Every row comes from one small tree of marks. The marks that hang from a mark follow it in brackets, in alphabetical order. Every link used is in the known rows. Which tree was each row made from?
Known rows:
C{V}: 2.44,-2.21,-0.09,-0.75,-0.28,3.46,0.30,2.07,1.68,-0.64,-0.31,-5.09,1.29,-2.36,-1.35,-0.35,-1.46,-1.97,0.03,4.00,0.19
C{H Q{U} V}: 1.71,-3.36,-2.74,2.52,-2.24,2.24,2.57,0.43,3.07,-2.56,0.89,-6.84,1.02,-2.86,-5.47,0.41,-2.83,-1.94,-2.33,4.88,2.65
W{U{Q{C}}}: -2.36,-0.58,-2.74,-1.97,-2.28,3.59,-1.44,2.21,1.06,-1.66,-0.07,-7.29,3.88,-0.61,2.97,0.83,-2.87,-2.71,-1.65,0.84,-0.92
K{V{C{Q} J}}: 3.96,0.39,-0.42,1.07,-0.32,3.75,-0.28,3.35,4.52,-0.36,2.42,-5.85,2.44,-4.65,-4.52,-0.50,-2.67,-2.84,-5.47,3.65,-0.55
W{U{Q{C{H}}}}: -1.69,-1.76,-2.87,-0.13,-3.12,3.54,0.29,2.38,2.01,-3.30,-0.26,-8.00,4.27,0.03,1.91,1.74,-1.80,-1.82,-4.04,2.60,0.25
Z{C{H Q}}: 1.55,-3.39,-1.77,1.18,-0.69,2.45,3.48,2.61,3.72,0.42,1.73,-4.94,1.73,-1.89,-1.04,0.75,-2.80,-2.27,-4.24,4.48,2.77
Z{C}: 0.72,-2.51,0.37,-1.03,0.03,2.84,1.14,1.90,2.30,1.52,0.22,-4.28,1.50,-0.71,0.75,0.20,-2.54,-2.18,-1.74,3.42,0.20
U{Q{C} W}: -2.10,0.22,-1.13,-0.46,0.23,2.56,-1.85,3.72,1.55,-1.12,-2.51,-6.20,3.77,-2.71,-1.21,0.82,-3.36,-3.39,-1.15,1.13,0.06
V{J{T}}: 3.26,-2.05,-0.16,-0.47,-0.33,2.92,-1.60,3.00,5.46,1.31,2.11,-6.06,0.84,1.33,0.95,-0.29,-2.65,-2.38,-3.24,3.12,-0.76
V{C{H Q} J{T}}: 4.59,-3.24,-0.76,1.41,-1.20,3.21,0.80,3.43,5.83,-0.62,3.84,-6.46,2.17,-1.17,-3.65,-0.14,-2.11,-2.89,-6.22,4.62,0.72
Q{U}: -0.63,-2.13,-1.52,-0.23,-1.00,2.26,-0.54,0.48,3.30,-0.14,0.10,-5.70,1.79,0.57,-1.00,-0.22,-3.69,-1.38,-0.87,2.94,0.67
W{U{Q{C{H V}}}}: -0.19,-2.07,-1.84,0.62,-3.62,3.96,1.21,1.68,0.40,-4.55,-1.13,-8.45,3.29,-2.26,-0.65,1.72,-0.84,-2.39,-2.95,3.72,-0.29
U{Q W}: -0.65,2.63,-2.09,-0.36,0.23,1.82,-2.20,4.29,2.61,-0.97,-1.76,-4.64,2.44,-1.63,-0.42,-0.97,-2.93,-2.07,-0.31,0.46,0.73
W{U{Q{C{V}}}}: -0.90,-0.88,-1.57,-1.29,-2.66,3.85,-0.44,1.47,-0.51,-2.98,-0.82,-7.76,2.94,-2.75,0.22,0.90,-1.81,-3.39,-0.60,1.80,-1.44
Q{C{H V} U{W}}: 0.22,-3.29,0.38,3.04,-1.24,2.97,0.90,-0.17,1.55,-2.99,-3.69,-7.59,2.39,-2.52,-6.83,3.03,-3.58,-2.76,-2.56,6.12,0.71
C{Q V{J{T}}}: 4.83,-1.89,-1.03,0.47,-0.69,2.89,-0.13,2.81,4.45,0.47,3.15,-6.50,-0.08,-2.79,-2.62,-0.61,-2.98,-3.92,-2.48,3.30,0.02
C{V{J}}: 3.15,-2.12,0.00,0.37,-0.98,3.27,-0.02,1.92,3.80,-0.55,0.84,-5.90,0.54,-2.86,-2.97,0.12,-1.41,-1.36,-2.46,4.49,-0.72
W{U{Q{C{V{J}}}}}: -0.31,-0.67,-1.35,-0.08,-3.44,3.68,-0.76,1.39,1.44,-2.85,0.31,-8.61,2.08,-3.36,-1.44,1.30,-1.81,-2.70,-3.06,2.18,-2.41
C{H}: 1.70,-3.09,-1.59,0.17,-0.67,3.12,0.91,2.97,4.26,-1.01,0.22,-5.34,2.57,0.46,0.46,0.57,-1.47,-0.34,-3.33,4.95,1.96
J{T}: 2.70,-2.07,-0.33,-1.74,0.37,3.14,-1.41,3.11,3.49,1.29,0.98,-5.18,1.56,1.76,2.70,-0.71,-2.68,-3.08,-0.69,2.69,0.34
Q{C{V}}: 1.03,-4.56,0.88,-0.82,-0.20,4.14,0.30,1.26,0.63,-0.80,-1.02,-6.68,2.66,-3.53,-2.09,1.49,-2.03,-3.19,-0.98,4.85,-0.30
Q{C U{W}}: -2.00,-1.82,-0.51,0.49,0.07,2.53,-1.78,0.32,2.43,-0.24,-2.69,-6.44,3.08,-0.81,-3.14,2.16,-5.56,-2.93,-1.23,3.25,0.17
Z{C{Q}}: 0.61,-2.07,-1.60,-0.69,0.07,2.44,1.64,2.32,2.85,1.96,1.93,-4.25,1.48,-2.40,-0.13,-0.05,-3.72,-3.04,-1.87,2.53,1.59

Which tree is each row?
0.07,-2.54,0.16,0.58,-1.87,3.26,0.09,2.56,1.71,-2.48,-0.16,-7.99,2.00,-5.23,-4.28,0.77,-0.89,-3.15,-3.20,3.05,-1.23	U{Q{C{V{J}}}}
3.97,-1.43,1.05,1.40,-0.69,4.41,0.91,3.18,2.75,-2.55,-0.71,-5.75,3.57,-1.75,-2.99,0.15,-0.23,-1.67,-5.15,5.97,0.14	K{V{C{H}}}
-1.24,-5.65,-0.90,1.49,-1.80,2.94,1.27,0.10,2.99,-1.87,-0.99,-7.79,3.36,0.04,-2.70,2.41,-3.12,-1.84,-3.91,5.54,1.25	Q{C{H} U}
-1.30,-3.60,-1.31,0.50,-1.70,3.11,1.16,3.58,2.25,-2.73,-0.75,-7.45,4.15,-1.77,-0.83,1.16,-0.97,-2.27,-4.06,3.59,1.50	U{Q{C{H}}}
4.14,-5.75,1.67,1.80,-1.54,3.98,1.17,1.95,3.56,-1.65,0.24,-8.51,1.52,-1.42,-3.51,2.36,-0.99,-3.47,-5.46,6.76,-0.78	Q{C{H V{J{T}}}}
-0.67,0.04,0.01,0.23,-0.17,2.96,-1.03,2.89,-0.01,-2.37,-3.35,-6.55,2.72,-4.94,-3.93,0.90,-2.48,-4.03,-0.26,2.12,-0.44	U{Q{C{V}} W}
0.85,-0.81,-2.07,2.51,-0.86,2.06,0.49,1.33,3.89,-2.13,-0.12,-5.51,3.01,-2.20,-6.90,0.51,-4.56,-2.13,-3.28,3.92,2.22	V{C{H Q{U{W}}}}
1.64,-0.61,-2.50,3.32,-1.08,1.87,1.15,0.86,3.22,-2.43,-1.17,-6.26,0.90,-3.14,-6.73,0.91,-4.37,-2.28,-1.76,4.37,2.64	C{H Q{U{W}} V}
1.84,-5.85,0.68,0.87,-1.11,4.11,2.04,1.63,1.55,-2.35,-1.28,-7.30,2.88,-3.01,-3.05,2.38,-0.89,-2.36,-3.23,6.70,0.65	Q{C{H V}}
0.27,-0.46,-3.84,2.70,-0.69,1.41,0.22,1.60,4.93,-1.18,-0.31,-5.79,1.92,-0.90,-3.94,0.95,-5.38,-1.68,-2.76,3.46,3.22	C{H Q{U{W}}}
3.78,-3.30,-0.13,2.09,-1.76,3.34,1.59,2.10,4.61,-2.13,0.61,-6.61,0.87,-2.23,-3.96,0.93,-0.40,-0.57,-4.69,6.48,0.30	C{H V{J}}
1.47,-3.27,-1.89,2.86,-2.52,2.27,1.56,0.84,5.68,-2.25,3.06,-6.99,2.28,-2.46,-7.34,0.37,-3.11,-1.31,-6.28,4.91,1.30	V{C{H Q{U}} J}
3.89,-3.05,-2.23,2.40,-1.64,2.69,2.21,2.67,5.28,-1.62,2.44,-6.70,0.80,-4.03,-4.71,0.78,-1.70,-1.36,-4.95,5.49,1.85	C{H Q V{J}}
4.01,-2.08,-0.51,-0.51,-0.39,3.13,-0.82,3.14,4.93,0.84,4.20,-5.81,1.86,-1.80,-2.73,-0.95,-3.22,-3.78,-3.98,2.73,-0.43	V{C{Q} J{T}}
1.40,-3.75,-1.04,3.08,-2.35,2.04,4.27,-0.48,2.09,-1.60,0.63,-6.45,0.35,-3.45,-6.11,0.90,-2.85,-2.89,-3.14,5.34,2.09	Z{C{H Q{U} V}}
0.13,0.18,0.27,1.35,-0.89,2.78,-1.20,3.03,1.93,-2.24,-2.22,-7.37,2.02,-5.47,-5.78,1.20,-2.35,-3.39,-2.65,2.56,-1.41	U{Q{C{V{J}}} W}
0.80,-3.63,-0.05,2.32,-2.63,3.20,1.76,2.79,2.59,-3.93,-0.36,-8.71,2.40,-4.67,-5.25,1.58,0.17,-2.31,-5.60,4.91,-0.18	U{Q{C{H V{J}}}}
3.61,-3.42,-0.56,3.00,-1.81,2.69,3.95,1.86,4.18,-0.81,2.15,-6.20,0.08,-4.65,-5.54,1.23,-1.75,-2.20,-5.67,5.90,1.19	Z{C{H Q V{J}}}
-0.57,-2.59,0.00,-0.57,-1.21,3.34,0.24,2.56,-0.31,-2.51,-1.28,-7.26,2.84,-4.76,-2.69,0.38,-0.92,-3.76,-0.82,2.59,-0.28	U{Q{C{V}}}
2.84,-3.56,-0.65,1.91,-1.06,2.79,4.23,1.85,2.13,-0.89,1.04,-5.35,0.75,-4.12,-3.69,0.75,-1.76,-2.83,-3.31,5.41,2.14	Z{C{H Q V}}
0.19,-1.23,-0.16,2.09,-0.90,2.98,0.57,3.24,0.78,-3.92,-3.56,-7.26,3.07,-4.42,-4.82,1.73,-1.32,-3.14,-2.55,4.10,0.77	U{Q{C{H V}} W}
-0.52,0.84,-3.52,0.80,0.11,1.36,-1.31,1.40,4.06,0.50,-0.10,-5.07,1.59,-1.45,-3.21,0.10,-6.36,-2.51,-0.50,1.50,2.13	C{Q{U{W}}}
3.02,-3.09,-1.77,1.66,-1.30,3.10,1.47,3.03,5.74,-1.42,3.39,-6.09,2.84,-3.15,-4.88,0.27,-1.97,-1.25,-6.36,5.00,1.40	V{C{H Q} J}
1.58,0.76,-2.16,2.70,-1.11,1.46,-0.59,0.72,4.49,-0.72,0.26,-6.18,-0.07,-4.12,-7.51,0.45,-5.35,-2.59,-1.85,2.94,0.54	C{Q{U{W}} V{J}}
0.28,-5.99,0.23,2.12,-2.22,3.40,2.14,-0.67,1.43,-3.01,-1.75,-8.22,2.46,-2.12,-5.44,2.52,-2.05,-2.35,-3.22,6.55,0.73	Q{C{H V} U}
-0.86,-2.24,-1.96,0.57,-1.00,1.68,1.80,0.04,2.73,1.20,1.72,-5.22,0.95,-1.75,-2.58,0.00,-4.97,-3.15,-1.84,2.47,1.51	Z{C{Q{U}}}
6.34,-1.26,2.15,2.38,-1.04,4.32,-0.11,3.64,4.84,-1.70,0.88,-6.97,2.13,-0.33,-3.37,0.18,-0.52,-2.85,-7.43,6.11,-1.44	K{V{C{H} J{T}}}
